Known rows, with every step that occurs
vidu -> fikid: [-0.01 -1.61 -2.70  0.29 -0.41 -1.02 -1.10 -1.02  0.28 -1.87 -0.34  0.34
 -2.17  0.95  0.73  0.52  0.52 -0.38  0.61 -0.41 -0.29 -0.12]
vaveb -> fikid -> mado: [-0.07  0.24 -0.75  0.11 -0.19 -1.34 -0.41  1.46  0.30  0.28 -1.86 -0.40
 -0.37 -2.91  1.31 -0.99 -0.08  0.55 -0.30 -0.54 -0.68  0.10]
fikid -> tupu: [ 0.36 -0.08 -0.64  1.09  0.15 -0.97 -0.96 -2.00 -0.41 -0.93  0.46 -0.33
 -0.92  1.45  0.38 -1.49 -1.98 -0.24  1.30  0.31 -2.37 -1.64]
videv -> fikid -> vidu: [-0.10  0.05 -1.81 -0.19  0.16 -2.10 -1.85 -0.45 -0.29  0.97  1.31  0.54
  4.18 -1.43 -2.71 -2.40  1.14  0.35 -0.08  0.49  1.99  0.22]
mado -> vaveb -> fikid -> tupu -> vidu: [-0.39  1.71  2.39 -0.45  0.22  2.69  1.49 -2.99  1.77  0.18  2.19 -0.54
 -4.47  1.76  0.30 -2.63 -0.60  2.18  0.29 -0.08 -2.93 -0.64]
vaveb -> fikid -> mado -> videv: [ 0.79 -0.47 -0.56 -0.16  0.20 -2.97 -0.16  1.53  0.21  0.93 -2.24 -0.25
  3.37 -2.51  2.24 -0.03 -1.46  1.64 -0.67 -0.61  2.18 -0.25]
vidu -> fikid -> mado -> videv -> vaveb: [ 0.46 -0.15 -1.30 -0.50  0.86  1.46 -1.03  1.16  0.12  0.26 -1.44 -0.17
  8.23 -1.30  1.35  2.10  1.04  0.59 -2.13 -1.12  4.22  0.78]
tupu -> vaveb -> vidu -> fikid: [ 0.46 -1.18  3.17 -1.09 -0.02  3.16 -0.70  1.17 -0.55 -0.92 -3.21  0.77
 -0.82 -3.71 -0.79  2.64  1.06 -1.12 -0.79  0.42 -0.29  1.02]
vaveb -> fikid: [-0.20 -1.25 -0.62  1.04 -0.56 -0.52  0.51 -0.61  0.63 -1.20 -2.13 -0.05
 -4.30  0.05  0.72 -0.88 -0.23  1.18  0.44 -0.39 -1.21 -1.10]
videv -> vidu -> fikid -> tupu -> vaveb: [ 0.51 -0.52  2.89  1.13  1.01  4.35  0.07 -1.05 -0.25  0.39  1.42 -0.95
  1.70 -2.97  0.51  0.13 -0.73  0.13  0.75  0.80 -2.64 -0.71]
tupu -> videv -> fikid -> mado -> vaveb: [-0.96  3.42 -2.83 -1.50 -0.57 -2.08  2.68 -0.73  0.55  3.28  3.79  1.19
  3.47  0.86 -2.27 -1.63  1.09 -0.79  0.13  0.35  1.27  1.03]
tupu -> vaveb: [-0.21 -0.40  0.53  0.18  0.06  1.14  0.05 -0.15 -0.18 -1.05 -3.86  0.19
 -0.17 -1.83 -0.10 -0.57 -0.17 -0.46 -0.26  1.21  0.01 -0.60]
fikid -> mado: [-0.19 -0.14 -2.43 -0.20 -0.10 -3.42 -1.34  1.65 -0.56  0.02 -1.61 -0.12
  1.59 -0.85  0.79 -1.29 -0.26 -0.88  0.04  0.22  0.74  0.11]
videv -> fikid -> tupu -> vidu: [ 0.35  1.70  2.03 -0.63  0.27 -1.18 -0.75 -2.68 -0.19  1.86  2.36 -0.14
  1.99 -0.52 -1.16 -2.92 -0.95  1.22  0.42  0.36 -0.67 -1.15]
vidu -> fikid -> mado -> videv: [ 0.98 -1.03 -2.62 -0.90  0.30 -3.33 -1.78  1.32 -0.20  0.17 -0.67  0.09
  5.65 -1.75  2.07  1.38 -0.62  0.07 -0.47 -0.67  3.29  0.74]
videv -> vidu: [-0.15 -2.42 -1.45  1.82 -0.48 -3.10 -0.26  0.54 -0.99 -0.23  0.16 -0.67
 -2.13  3.04  0.59 -1.76 -0.71  0.60  1.58  1.03  1.19 -1.85]
fikid -> vidu: [-0.38 -1.37 -1.94  0.07  0.26 -2.75 -2.44  0.36 -0.45 -1.17 -1.24  0.17
  0.73  0.91 -0.37 -2.06  0.52 -0.61  0.43  0.78  0.70 -0.25]
tupu -> vaveb -> fikid -> mado -> videv -> vidu: [ 0.86 -0.61  3.26  0.60  0.86  0.40  1.15  3.16 -0.31  2.56 -2.55 -1.09
  5.59 -5.32  2.06  0.03 -1.20  2.14 -1.04  0.73  2.80 -0.25]
vaveb -> fikid -> vidu: [-0.28 -0.97 -0.25  0.48  0.30 -0.40 -1.38  0.20  0.46 -0.82 -1.44 -0.05
 -1.31 -1.19  0.00 -1.81  0.61  0.73  0.05 -0.09 -0.96 -0.16]
mado -> vaveb: [-0.66  0.02 -3.74  0.18 -0.67 -0.49  1.25 -1.50  0.87 -1.39  0.57  0.45
 -3.56  4.13 -0.88 -1.29  0.21  0.41  0.67  0.47  1.05 -0.31]
tupu -> videv -> vidu -> fikid -> mado: [-0.63 -0.41 -1.00  0.07 -0.16 -3.51  0.24  1.75 -0.80  2.06  2.33 -0.20
  1.83  0.76  1.95 -0.07  0.51 -1.74  1.02  0.26 -0.52  0.21]
mado -> vaveb -> vidu -> fikid -> tupu -> videv: [-0.04  1.64  1.61 -1.00 -0.38  1.93  1.83 -2.16  0.16  0.56  4.22  1.09
 -3.25  3.31 -1.09  1.65 -0.27 -1.77  1.22 -0.24 -3.47  0.56]
mado -> vidu -> fikid -> tupu: [ 0.71  0.29 -1.07  1.15  0.05 -1.87  0.14 -1.91  0.22 -1.21  3.75 -0.56
 -0.80  0.45 -0.50  1.64 -1.88  0.06  0.60 -0.59 -0.86  0.12]
vaveb -> vidu -> fikid -> mado: [ 0.56 -0.75  0.08 -1.41 -0.34 -1.52 -2.14  2.87 -1.02  0.06 -0.77  0.40
  0.68 -2.74  0.08  2.02  0.77 -1.42 -0.50 -0.62  0.56  1.69]

Rows
[-0.06  0.74 -0.95 -1.48 -0.51 -0.93  0.22  2.29 -0.38  0.49  0.07  0.56
 -1.15  0.54 -1.21  0.13  0.51 -0.62 -0.55  0.29  2.10  1.60] | fikid -> mado -> vaveb -> vidu
[ 0.13 -1.48  1.67 -0.25 -0.10  4.37 -0.70  0.52 -0.44 -1.19 -1.87  0.48
 -0.70  0.52 -1.10  2.84  2.23 -0.17 -1.34 -0.89  1.13  0.62] | videv -> vaveb -> vidu -> fikid
[-0.80  0.19 -1.74  0.01  0.08  1.65  0.45 -0.64  1.66 -0.98  0.80  0.19
 -2.56  0.68 -1.30 -2.05  1.41  1.24 -0.09 -0.04 -0.32  0.71] | mado -> vaveb -> fikid -> vidu
[ 0.79  0.40  5.25 -0.10  0.50  3.37 -0.41  0.18 -1.19  0.14 -2.30  0.06
  0.12 -3.12 -1.06  0.76 -1.62 -1.01 -0.16  1.20 -2.29 -0.48] | fikid -> tupu -> vaveb -> vidu
[-0.25 -0.12  0.00 -2.11  0.16 -2.40 -2.23  1.37  0.11  0.16 -0.61 -0.15
  1.69 -1.62  1.85 -0.72  1.15 -0.49 -0.55 -0.19  0.78  1.12] | tupu -> vidu -> fikid -> mado
[ 0.01  0.38  2.05 -0.29  0.38 -1.51 -1.39 -1.82 -0.35 -0.02  0.08 -0.54
 -1.34  1.85  1.09 -2.59 -1.66  0.19  0.95  0.74 -1.82 -1.60] | fikid -> tupu -> vidu
[ 0.27 -0.83  3.43 -0.57 -0.05  1.58 -0.18  1.64 -1.15 -0.25 -4.47  0.59
 -1.44 -2.49 -1.03  1.00 -0.18 -0.96 -0.61  1.30  0.34  0.06] | tupu -> vaveb -> vidu
[-0.66  1.32  1.58  1.62 -0.11  1.70  4.07 -2.44  0.88  1.97  5.02 -0.48
 -4.41  4.16  0.16 -1.88 -1.24  0.93  2.02  0.33 -4.02 -1.74] | mado -> vaveb -> fikid -> tupu -> videv -> vidu
[ 0.14  1.07 -1.01  0.66 -0.40 -4.04  1.11  2.06  0.30  0.33  0.23 -0.81
 -0.67 -2.50  0.01  0.50 -0.99  1.03 -0.92 -0.66  1.20  0.92] | vaveb -> fikid -> mado -> vidu
[ 0.13 -0.83 -1.14 -0.90 -0.82  1.40  0.54 -0.23  0.46 -1.42  1.35  1.02
 -4.65  1.90 -1.61  1.86  1.32 -0.11  0.16 -0.52  0.60  1.37] | mado -> vaveb -> vidu -> fikid
[-0.31  1.14  5.08  0.38  1.05  5.54  0.41 -2.10  0.95  0.29 -1.44 -1.01
 -0.56  0.20  0.68 -1.43  0.17  2.09 -1.11 -0.48 -2.48 -1.46] | videv -> vaveb -> fikid -> tupu -> vidu
[ 0.03  1.05 -2.78  0.32 -0.39 -6.03 -0.05  2.25 -0.57  0.11  0.44 -0.59
  1.56 -0.48 -0.37  0.27 -1.16 -0.26 -0.59  0.18  2.87  0.79] | fikid -> mado -> vidu
[ 0.52 -2.07  0.27 -0.57 -0.74 -0.45 -1.48  0.70 -0.72 -1.33 -0.97  0.72
 -3.37  0.09 -0.32  2.04  0.59 -0.76  0.25 -0.39  0.15  0.49] | vaveb -> vidu -> fikid
[-1.27  0.51 -0.03  0.58 -0.10  1.10  1.60 -1.16 -0.15  0.12 -1.97  0.53
  0.32  4.75  0.11 -0.11  1.00 -1.15 -0.18  0.39 -0.19 -1.48] | tupu -> videv -> vaveb
[ 0.14  0.03  1.44 -0.93  0.31  3.69 -1.37  2.67 -0.62  0.23 -2.08  0.19
  3.28 -2.42 -0.62  2.73  2.37 -0.94 -2.15 -1.06  1.58  1.78] | videv -> vaveb -> vidu -> fikid -> mado
[ 0.64 -0.16  3.28  0.28  0.58  6.34 -0.91 -0.83 -0.46 -0.61  0.12 -0.01
  0.42 -0.17 -1.09  2.53  0.70 -0.34 -0.86 -0.99 -1.59  0.11] | videv -> vaveb -> vidu -> fikid -> tupu
[ 1.39 -2.16 -0.06  1.60  0.64 -1.19 -0.64 -1.37 -0.70  0.54  3.00 -0.95
  3.31  1.49  1.92  0.52 -2.41  1.50  1.56 -0.04  0.82 -1.60] | mado -> videv -> vidu -> fikid -> tupu
[-0.27  1.32  4.51  0.24  0.31  3.07  0.95 -0.90 -1.20  1.22 -0.49  0.41
  0.36  3.10 -0.75  1.09 -0.41 -1.70 -0.11  0.25 -2.40 -1.27] | fikid -> tupu -> videv -> vaveb -> vidu
[-0.55  0.24 -1.96  0.61 -0.73  1.56  2.29 -1.65  1.70 -1.24  0.15  0.21
 -5.58  1.89 -0.48 -1.06  0.55  1.69  0.26 -0.37 -0.69 -0.25] | mado -> vaveb -> fikid
[-0.95  2.87  1.24  0.58  0.08  0.00  3.30  1.45  0.45  1.85 -0.17 -0.42
  1.98 -0.16 -0.22  1.46  0.62  0.11 -1.86 -0.72  0.64  0.59] | tupu -> videv -> vaveb -> fikid -> mado -> vidu
[-0.69 -1.70 -1.08  0.90 -0.52 -2.85  1.06 -0.24 -0.56  0.57  2.26  0.08
 -2.00  3.82  1.36  0.04  0.30 -1.10  1.96  0.33 -0.91 -1.05] | tupu -> videv -> vidu -> fikid
[-0.41  1.00 -4.17 -1.12 -0.25  0.56  0.17  0.18  1.18 -0.64  1.73  0.28
  0.58 -0.20 -0.13  0.12  1.59 -0.40 -0.24 -0.66  0.89  1.97] | vidu -> fikid -> mado -> vaveb
[-0.58  1.41 -3.83 -0.70 -0.25 -1.20  0.65  0.53  0.62 -0.16  0.74  0.13
  0.33  1.21 -0.35 -1.40  0.43 -0.26 -0.02  0.32  1.55  0.94] | fikid -> mado -> vaveb
[ 0.28 -0.62 -2.89  0.68 -0.66 -3.54  0.28 -0.38  0.24 -1.92  1.53 -0.08
 -2.09  0.99 -0.51  1.96 -0.58  0.16  0.03 -0.58  1.74  0.58] | mado -> vidu -> fikid
[ 0.50  0.66  2.07  0.20  0.86  4.80 -0.57 -2.10  0.42 -0.94 -0.46 -0.17
  1.47 -3.79  0.29  0.84 -0.58 -0.77  0.05  0.29 -3.39 -0.07] | vidu -> fikid -> tupu -> vaveb
